What can hang from each mark:
devoz: gemalid paga vabu
vabu: deme devoz senup
deme: vabu
ranil: deme gemalid paga
zirezu: nubas
nubas: senup zirezu
gemalid: devoz ranil
paga: devoz
senup: nubas vabu zirezu

(in the rows, 128 means zero)
Known rows, with every way that one mark hangs from another:
zirezu[nubas[senup[vabu[deme devoz]]]]: [141 133 132 111 129 114 110 147 126 132 122 166 110 121 116 153 116 121
 138 116 138  91 129 116  94 110 133 128 130 135 130 111 115 112 171 134
 159 133 124 124 126 135 104  95 106]
ranil[deme gemalid[devoz] paga]: [120 139 106 122 108 107 125 118 135 113 108 106 118 111 128 148 123 119
 154 142  99  99 112 118 144 134 166 150 236 147 122 137 124 126 159 134
 151 134  97 126 121 113 130  77  91]
vabu[deme devoz[paga] senup[nubas]]: [107 144 119 106 151 118 117 150 124 128 121 125 116 104 120 150 138 162
 123 133 131  92 160 127  88  97 138 111 125 121 109 121 119 117 146 143
 158 152 104 128 122 129 154  96 100]
paga[devoz[gemalid[ranil]]]: [128 138 129 112 155 116 116 120 127 113 131 130  95 107 122 147 111 121
 152 156 150  84 143 127  99 118 146 144 121 144 121 115 114 135 149 137
 158 128  84 119 119 137 134  90 100]
zirezu[nubas]: [138 133 124 111 134 110 118 144 124 128 127 160  97 127 124 147 113 115
 142 126 142  99 131 117  99 130 140 146 128 141 140 112 110 125 156 130
 161 124 116 132 129 133 111  99 106]
gemalid[devoz[paga vabu[deme senup]]]: [110 143 126 111 122 115 102 109 121 120 114 122 109 128 130 145 118 134
 142 141 136 109 118 132 100  87 144 135 130 134 114 120 120 123 146 139
 165 133 111 121 113 137 158  91  97]
zirezu[nubas[senup[vabu[devoz[paga]]]]]: [140 134 127 111 130 111 112 147 122 132 125 167 103 123 117 150 113 120
 139 126 136  87 138 121  96 114 142 125 131 139 130 113 119 106 171 129
 157 129 130 124 127 142 113  95 109]
gemalid[devoz[paga] ranil[deme[vabu]]]: [120 141 108 112 111 113 115  94 114 112 132 125 116 120 118 141 126 119
 146 132 134  88 132 126 115 118 159 142 155 140 119 111 127 134 139 117
 146 127  91 125 118 126 144  78  77]
zirezu[nubas[senup]]: [140 132 124 108 127 114 117 145 120 135 124 159 102 131 117 149 114 108
 142 125 137  99 129 112 100 130 136 135 134 142 141 115 116  99 171 129
 159 126 123 132 130 137 108  95 108]
paga[devoz[gemalid vabu[deme]]]: [123 139 140 114 153 119  93 130 137 115 121 128 101 111 128 153 110 131
 152 155 148  84 130 139  98  96 140 140 124 140 120 117 109 141 148 143
 162 135  88 113 110 145 150  82 107]
nubas[senup[vabu zirezu]]: [121 124 119 125 111  92 114 153 132 120 124 129 105 127 122 148 110  95
 138 133 142  84 133 121  90 141 133 133 138 134 101 114 121 104 175 137
 154 140 135 119 126 133 106  90 113]
senup[nubas zirezu]: [112 122 105 125 118  78 120 179 143 126 127 113  92 118 122 144 112 105
 135 138 149  90 140 139  81 164 140 154 135 132 114 113 117 155 150 137
 166 141 113 128 122 148 129  92 107]
gemalid[devoz[vabu] ranil]: [119 141 125 112 119 112 123  89 112 116 132 125 100 123 117 142 108 114
 145 117 141  97  94 122  98  92 137 145 111 144 117 110 123 140 140 137
 161 125  81 120 103 135 133  89  82]
gemalid[devoz ranil]: [121 140 118 109 121 111 131  89 111 118 129 124 103 123 117 140 116 111
 145 117 142 107 109 111 100 112 137 148 114 142 119 110 122 139 142 133
 159 120  87 125 115 123 119  97  82]
senup[nubas]: [116 127 121 114 126 108 121 167 139 131 125 113  94 118 125 143 114 105
 141 138 143  96 130 122  86 145 137 146 131 138 116 114 114 139 148 137
 164 137 112 130 124 142 130  94 104]
ranil[deme paga]: [124 135 118 120 117 109 122 137 138 115 123 114 117 130 134 147 125 111
 153 145 113  88 129 118 128 147 159 143 160 141 122 144 120 114 150 134
 146 133  98 130 127 110 128  82 103]
deme[vabu[senup]]: [114 133 118 113 134 119 128 148 109 117 127 120  97 114 124 140 118 119
 141 138 134  88 141 108 102 140 137 129 122 131 112 119 116  90 153 104
 154 144 139 130 121 118 122  81  95]
deme[vabu[devoz[gemalid paga] senup]]: [110 141 118 112 150 120 128 145 104 113 129 128  96  93 123 141 123 140
 134 159 132  81 163 125 100 117 150 115 115 133 111 122 120  92 155 103
 148 149 140 127 119 130 142  79  94]
deme[vabu[devoz senup[nubas]]]: [114 136 115 111 148 118 136 161 106 122 128 118  94 100 119 142 120 137
 132 130 131  79 143 112  91 123 136 118 119 129 111 119 119  97 152 107
 160 150 139 128 115 126 127  82  92]
zirezu[nubas[senup[vabu[deme]]]]: [139 130 131 110 120 113 105 147 128 132 124 165 110 125 118 152 115 113
 142 119 140  94 128 117  95 120 133 135 132 136 131 113 113 114 171 134
 157 133 123 123 127 136 103  95 108]
paga[devoz[vabu]]: [131 138 135 116 157 117 106 130 131 120 125 123  92 130 130 152 103 122
 153 131 146  82 121 129  98 104 139 140 132 142 119 120 112 125 148 138
 170 131  97 117 112 136 144  89 110]
senup[nubas vabu[deme devoz] zirezu]: [112 124 118 131 121  79 104 184 156 117 126 125 108 101 119 153 115 130
 125 120 150  75 140 149  73 123 134 140 129 119  92 107 116 181 150 147
 164 155 113 112 114 143 121  94 105]
devoz[gemalid paga vabu]: [105 134 131 117 125 112  92 137 136 110 129 136  93 105 132 143 109 117
 144 198 145  90 147 161 102 104 165 134 120 147 112 120 116 132 149 137
 143 133 102 121 117 168 181  78 109]
nubas[zirezu]: [111 134 125 119 140  81 124 140 123 132 126 126 106 133 127 142 116  91
 140 139 133 105 126 128  95 113 134 146 137 142 122 112 116 117 146 135
 151 122 125 129 132 134 117 110 110]
gemalid[devoz]: [122 139 124 114 126 110 124 112 121 121 113 116 101 128 129 140 113 114
 145 130 137 114 110 112  99 116 137 149 131 140 120 114 117 129 150 134
 172 124 121 127 122 122 121  98  98]
paga[devoz]: [135 138 129 114 160 116 115 130 130 121 123 121  95 131 129 150 110 120
 152 133 145  89 137 118  98 124 140 142 137 140 121 118 111 125 150 135
 167 128 106 121 123 126 130  97 109]
nubas[senup[vabu[deme devoz]] zirezu]: [115 133 131 119 134  86 110 145 126 137 122 135 124 125 116 151 121  99
 135 125 128  91 126 127  89  85 125 121 140 133 109 112 124 100 167 141
 146 137 136 116 129 137 105 104 109]
deme[vabu[devoz[gemalid] senup[nubas]]]: [109 137 120 111 147 118 135 160 107 119 128 121  94  87 118 142 121 137
 131 151 131  79 149 119  93 121 140 121 111 132 111 117 118 103 154 107
 157 152 138 127 115 133 130  77  91]
paga[devoz[vabu[senup[zirezu[nubas]]]]]: [130 139 128 116 156 108 115 135 124 119 127 137  91 126 124 154 105 136
 148 130 145  77 126 129  96 104 141 139 131 137 120 119 114 117 153 136
 172 136 101 117 110 138 138  88 109]

Rows:
[108 131 116 114 133 105 127 164 114 126 129 120  98 110 120 142 119 115
 139 140 133  87 140 116  95 135 138 131 126 131 115 118 118  99 151 106
 154 146 143 129 119 132 124  84  94] | deme[vabu[senup[nubas[zirezu]]]]
[120 139 133 116 147 113 116 132 131 113 122 122  93 115 130 148 111 128
 158 158 129  89 130 129 111 113 152 134 101 143 117 156 116 118 156 137
 156 136  99 123 108 136 143  90 106] | ranil[paga[devoz[gemalid vabu[senup]]]]
[117 133 130 119 136  84 122 147 120 137 125 135 114 126 116 148 114  94
 135 131 128  87 124 124  88  90 130 121 139 139 108 112 127  89 168 137
 147 134 145 117 129 139 102 103 111] | nubas[senup[vabu[devoz]] zirezu]
[114 127 130 120 124  82 116 148 124 136 124 134 114 132 118 148 113  81
 142 136 133  92 122 125  92 103 130 130 143 140 107 111 124  92 169 137
 147 132 142 118 131 142 103 104 112] | nubas[senup[vabu] zirezu]
[123 129 120 124 123  94 121 151 126 121 125 130 105 122 119 149 110 106
 132 128 139  80 133 122  88 128 132 124 134 134 101 113 123 102 174 138
 157 142 134 117 124 132 108  90 110] | nubas[senup[vabu[devoz] zirezu]]
[ 94 134 128 112 126 113 103 150 128 114 130 134  92  94 126 144 111 129
 140 200 141  81 150 159  96 102 164 129 115 144 106 120 121 118 152 140
 147 144 102 121 113 173 183  74 109] | devoz[gemalid paga vabu[senup[nubas]]]
[120 141 114 110 119 109 119  88 115 117 129 128 103 125 119 139 119 115
 145 132 142 107 129 123 102 111 150 143 120 142 118 116 126 140 140 130
 153 119  90 126 117 134 141  97  85] | gemalid[devoz[paga] ranil]
[113 140 114 119 119 108 126 119 126 115 108 111  98 108 126 144 112 124
 153 140 109 110 105 121 128 112 152 141 177 143 117 148 120 122 163 136
 156 137 108 124 107 128 136  87  94] | ranil[gemalid[devoz[vabu[senup]]] paga]
[110 148 121 106 156 120 118 129 116 121 121 129 119 110 126 150 138 161
 124 130 129  96 159 121  97  92 138 108 124 123 110 123 118 102 147 142
 153 144 106 130 127 115 148  99 102] | vabu[deme devoz[paga] senup]
[117 139 139 112 155 121 102 128 128 115 124 129 101 107 125 153 111 139
 149 157 144  81 132 135  99  92 141 137 123 138 115 117 110 125 151 144
 164 141  90 115 109 141 149  82 105] | paga[devoz[gemalid vabu[deme senup]]]
[123 138 114 116 119 109 130 114 126 113 140 124 114 124 121 145 124 107
 150 129 123  84 127 116 120 141 151 142 135 143 120 133 123 127 142 134
 138 128  68 130 120 115 125  85  90] | gemalid[ranil[deme paga]]
[123 141 114 112 111 109 131  88 117 112 128 119 117 123 118 143 122 116
 150 123 123  97 108 115 120 118 151 150 136 142 122 131 128 136 143 134
 152 122  77 125 113 116 123  87  80] | gemalid[devoz ranil[deme paga]]
[125 125 120 129 110  80  94 161 148 113 125 157 112 116 123 153 113 121
 134 122 152  85 138 142  88 130 138 150 132 123 108 107 109 167 156 141
 156 139 114 116 121 131 104  96 109] | senup[vabu[deme] zirezu[nubas]]
[120 138 110 115 146 106 137 153 101 117 129 135  95 104 118 144 119 139
 130 126 132  79 148 117  96 126 138 123 120 127 117 118 118  97 156 103
 157 148 141 128 115 122 118  83  95] | deme[vabu[devoz senup[zirezu[nubas]]]]
[107 137 132 113 129 119 109 134 125 119 124 126 108 123 128 149 115 129
 139 130 138  93 111 125  98  98 130 132 122 131 110 117 112 111 147 146
 158 142  96 124 111 128 143  84 105] | devoz[vabu[deme senup]]
[103 141 123 106 156 103 130 152 118 135 122 123 120 103 116 151 135 151
 121 120 126  94 138 122  85  85 123 119 124 123 112 115 119 114 145 145
 163 150 107 127 120 124 129 102  99] | vabu[deme devoz senup[nubas[zirezu]]]
[113 142 115 112 155  97 152 143 103 117 131 146  94  89 116 145 118 152
 120 152 132  80 150 128  92 108 144 126 110 135 116 113 121 103 159 135
 163 141 116 127 120 130 119  90 105] | vabu[devoz[gemalid] senup[zirezu[nubas]]]
[105 143 120 110 161  99 153 154 107 134 129 120  99 105 118 145 122 140
 123 132 124  83 136 117  85  96 133 120 122 133 111 114 124  95 150 139
 165 144 122 127 121 129 124 102 103] | vabu[devoz senup[nubas[zirezu]]]
[104 129 107 117 128  92 140 164 121 125 130 118  94 114 122 145 116 122
 133 143 139  87 140 122  87 149 137 141 130 130 105 115 120 111 154 138
 167 146 115 131 122 131 124  93 106] | vabu[senup[nubas zirezu]]
[119 137 100 122 127 115 120 144 128 113 121 116 115  99 124 147 126 125
 140 143 112  75 142 125 132 137 163 133 252 142 120 105 119 114 155 112
 142 144 115 125 128 117 139  63  91] | ranil[deme[vabu[devoz[paga]]] gemalid]
[120 134 101 124 111 111 119 145 136 109 116 110 116 105 126 146 125 114
 156 146 100  84 133 120 146 154 164 140 230 143 123 140 120 115 159 111
 137 144 111 128 120 113 131  65  90] | ranil[deme[vabu] gemalid paga]
[122 140 112 113 110 111 127  94 116 111 128 117 116 119 116 142 123 117
 150 122 122  91 113 115 121 121 151 147 132 141 122 132 128 132 144 118
 149 128  89 124 109 116 124  80  74] | gemalid[devoz ranil[deme[vabu] paga]]
[113 134 126 114 125 110 123 122 126 109 134 132  99  97 121 140 116 107
 147 170 137  95 139 128 106 132 149 143  94 146 117 128 117 137 150 136
 139 129  85 128 119 138 129  88  95] | devoz[gemalid[ranil[paga]]]
[114 124 120 133 110  81  97 157 152 108 124 132 112 117 129 149 113 113
 134 127 152  88 138 141  87 136 137 148 133 123  92 110 111 163 152 146
 154 145 114 114 122 125 111  95 110] | senup[vabu[deme] zirezu]
[113 135 122 116 121 112 122 126 125 107 134 130 108  93 120 141 121 109
 148 172 131  83 141 130 116 138 157 143 119 146 118 124 119 132 149 125
 136 133  86 126 118 133 131  75  89] | devoz[gemalid[ranil[deme[vabu] paga]]]
[128 137 125 120 135 112 115 132 142 110 123 117 115 117 131 151 122 124
 159 161 119  78 138 126 128 135 164 144 159 145 123 145 120 123 153 135
 151 132  90 124 122 121 136  79 103] | ranil[deme paga[devoz[gemalid]]]
[112 131 124 132 127  83 104 156 144 105 126 135 112  96 126 150 115 131
 125 141 149  80 144 148  85 114 140 138 122 124  92 107 113 165 153 146
 154 146 113 110 117 129 114  92 106] | senup[vabu[deme devoz[gemalid]] zirezu]
[105 133 122 108 129 115 117 153 128 129 121 119 116 112 122 148 131 134
 134 132 137 101 136 114  91 126 127 133 128 124 110 116 113 119 149 146
 161 150 101 129 122 123 130  95 101] | vabu[deme senup[nubas]]
[112 134 121 118 129 102 124 144 119 118 130 137  92 124 125 148 105 125
 136 134 138  82 115 132  97 111 138 136 122 136 114 115 117 106 153 139
 164 139 106 124 109 139 135  85 108] | devoz[vabu[senup[zirezu[nubas]]]]
[111 131 117 113 131 117 126 163 114 122 128 118  94 108 122 142 118 119
 141 139 136  86 141 113  95 143 136 130 124 131 113 119 115 100 153 105
 158 147 139 130 118 128 126  81  95] | deme[vabu[senup[nubas]]]
[ 98 136 130 113 130 114 105 135 122 109 131 138  94  99 130 143 112 129
 141 199 139  83 150 154 103  98 165 127 115 145 106 120 119 110 152 139
 144 140 102 123 116 163 179  76 110] | devoz[gemalid paga vabu[senup]]
[113 124 136 122 113 106  96 175 157 124 123 126 110 108 124 150 115 115
 138 130 150  89 127 132  82 125 133 142 131 127  97 109 110 168 148 147
 159 149 113 115 118 140 120  94 105] | senup[nubas vabu[deme]]
[125 138 139 115 157 117 105 130 130 115 125 128  91 111 127 150 103 125
 154 160 147  79 127 138  98 101 146 142 124 145 118 118 111 133 151 140
 167 132  96 114 111 148 148  83 108] | paga[devoz[gemalid vabu]]
[117 131 111 116 130 104 127 155 109 117 129 133  95 113 120 142 117 123
 136 134 137  85 147 116 100 146 141 134 125 128 120 119 115  99 157 102
 156 145 141 130 119 124 118  82  96] | deme[vabu[senup[zirezu[nubas]]]]
